Known rows, with every way that one mark hangs from another
(demut zomo zusak): [-40.9  56.0  16.3 -48.8 -42.5 -11.3  58.9  30.7 -49.7 -13.0  -1.3  18.0
 -10.6   1.8  38.7  -0.3]
(mupo fusiv): [-13.5  20.8   8.1  -6.9  11.8   2.0  10.3   4.0  -7.2  -0.3 -28.0 -11.9
  -5.3 -34.0  22.3  19.7]
(mupo fusiv zomo): [  4.8 -12.8  13.8 -17.7   6.5 -13.9 -16.3   3.7  10.7   4.0 -10.1 -28.6
 -20.0 -15.9  20.6  20.5]
(mupo fusiv (padatu sefu) zomo): [ 12.0 -41.8 -19.9  14.7  26.3   2.5 -35.0  -2.6  21.8 -22.9   6.0 -25.6
  -8.9   0.0  -1.4  11.1]
(sefu (mupo fusiv) padatu): [ -1.3   5.8  12.4  14.8  24.6  23.6 -12.6  -0.8  -6.3  20.3  -9.2  28.3
  10.0  21.5  -1.0  10.1]
(fusiv (mupo (padatu sefu) zomo)): [ 10.0  -7.6  -9.8  17.4  12.3  14.9 -22.2  -1.3  34.2   0.4  24.9  -9.9
 -10.7   5.0 -42.9  -2.8]
(mupo fusiv padatu (zomo zusak)): [  2.3 -42.4  -5.0   9.9   2.2 -22.7 -29.8 -12.7  20.3 -14.1 -18.1  -3.0
  15.4 -32.7  14.9  23.7]
(padatu sefu): [-15.4  30.2 -21.4  -9.6   2.7  15.7  19.1  10.9 -29.1  -7.7   2.0 -33.4
 -20.7   3.9 -21.0 -14.8]
(demut zusak): [-48.4  49.4 -12.2 -27.6 -13.8  -2.7  44.4  18.3 -37.9 -12.0 -12.9  16.2
  -2.3  -4.1  13.8   8.0]
(demut (zomo zusak)): [-19.5  38.0  26.1 -35.8 -52.2 -18.8  40.6  12.7 -41.4   3.1 -13.1  -6.6
  -1.3 -28.6  24.0  -3.6]
(mupo zomo): [-13.6  10.4  15.2 -23.4 -14.2  -7.4  -2.0   9.0  -7.1  12.0   2.6 -41.4
 -19.7  -4.5  -2.6  19.2]
(sefu fusiv (mupo zomo) padatu): [ 18.3   9.2  16.2 -17.4  22.3  10.6 -18.8  -4.0  -1.1  38.2   7.5  22.4
 -10.7  78.3   3.6   8.5]
(sefu (fusiv (mupo zomo)) padatu): [ 12.6  29.9   1.6 -30.4  20.5  12.4 -20.0  -2.6  29.8  33.7  -3.8  32.1
 -23.6  67.0   2.7   7.1]
(zomo (mupo fusiv padatu) zusak): [-15.7 -13.2   2.3  34.2 -18.1  -0.2  22.6  -6.3   2.0 -13.6 -18.3  32.2
  44.9 -41.2  27.0  -7.6]
(sefu (mupo fusiv padatu (zomo zusak))): [ 18.1 -41.9  15.0  29.2   9.4 -11.3 -21.3 -14.1   7.1   3.1   1.9   7.7
  24.6 -22.0  -6.1  10.6]
(mupo fusiv (padatu sefu)): [ -7.1  -8.3 -25.1  25.7  32.4  18.2  -9.6  -2.1   4.2 -27.5 -12.5  -9.7
   5.4 -17.4  -0.3  10.3]

Rows
[ -7.1 -18.0 -18.9   9.8   6.3   9.5 -21.0   2.3   4.2 -14.9  17.1 -39.9
  -8.4  11.0 -24.3  10.8]
(mupo (padatu sefu) zomo)
[ 16.6 -53.4 -30.5  12.6  10.1 -16.9 -33.3 -11.9  17.5 -26.6  -2.4  -9.0
   2.4 -12.4  -0.5  -3.2]
(mupo fusiv (padatu sefu) (zomo zusak))
[  5.7 -10.1 -19.1  -1.9  17.5   5.8 -18.8  -2.1   7.2  -9.9  13.3 -27.2
 -14.1  33.0  -9.2   8.8]
(mupo (padatu (sefu fusiv)) zomo)
[ 13.9 -18.8 -17.8  16.0  -1.0  -0.5 -20.8  -8.3  30.5  -2.6  17.2   3.8
  -0.9  -3.7 -42.0 -14.6]
(fusiv (mupo (padatu sefu) (zomo zusak)))
[ 13.2 -31.8  23.0  31.3  22.1   4.4 -23.4  -6.9  10.5   5.9   9.4  -5.5
  15.9 -13.2  -6.4  22.8]
(sefu (mupo fusiv padatu zomo))
[ -4.1 -22.4 -16.2  36.2 -10.6   4.4  19.4  -5.3  -0.1 -23.1  -5.4  26.7
  34.9 -25.4  14.2 -28.8]
(zomo (mupo fusiv (padatu sefu)) zusak)
[ 30.7 -27.3 -11.0   4.1   8.4  -6.2  -7.4  -3.7 -12.6  -1.7  16.8 -12.9
 -12.6   6.9 -21.8 -32.9]
(padatu (sefu (mupo fusiv (zomo zusak))))
[  8.9   5.6   8.0 -11.2 -17.4 -14.1  -5.0  -3.3  21.8  19.0   5.6   2.2
  -9.4 -18.1 -25.2  -7.7]
(fusiv (mupo (zomo zusak)))
[ -0.6  51.4  -2.3 -23.0  24.8  22.7  -2.7  -1.6  18.4  30.8 -15.2  42.4
 -13.7  55.8   3.8   7.4]
(sefu (fusiv mupo) padatu)
[  2.3  -8.6   1.5  13.5  -7.2  -5.2 -17.4  -9.2  33.7   7.2   5.9   8.9
   9.6 -20.4 -29.9   6.7]
(fusiv (mupo padatu (zomo zusak)))
[ -5.8  14.5  38.2 -16.3 -51.4 -13.1  47.0  13.3 -25.7  -1.1  -6.2  16.4
  11.2 -29.1  48.6 -21.5]
(demut (zomo (mupo fusiv) zusak))
[ 22.4  -9.9  14.0   6.8  11.1 -10.7  -6.7 -16.6  -1.7  17.2   4.5  15.6
  16.0  20.0  -1.5   8.2]
(sefu fusiv (mupo padatu (zomo zusak)))
[-16.7 -18.8  -4.8   4.9 -18.0 -16.2 -15.0  -6.9   3.1  -6.7  -6.3 -16.4
  15.5 -22.0  -7.9  23.5]
(mupo padatu (zomo zusak))
[-19.7  -4.4 -15.9  32.8 -27.0   9.7  30.7  -0.7 -15.1 -17.0   3.1  16.0
  35.6 -16.2  -4.0 -29.8]
(zomo (mupo (padatu sefu)) zusak)
[ 28.9  14.6 -23.3 -24.1   8.7  -5.2   3.2  -4.3   4.8   6.1   9.9   1.0
 -29.0  31.7 -17.3 -35.8]
(padatu (sefu (fusiv (mupo (zomo zusak)))))
[-10.7  26.8  49.4 -13.2 -34.5   6.4  44.3  22.3 -21.4   3.2   2.7   0.0
  -0.3 -16.5  48.7  -7.1]
(demut (zomo (mupo fusiv)))
[ 19.7  26.9  -8.4  -5.3  24.9  15.7  19.2   0.7 -28.1   9.6  12.4  -6.2
 -17.3  37.9 -17.1 -27.0]
(padatu (sefu fusiv mupo))
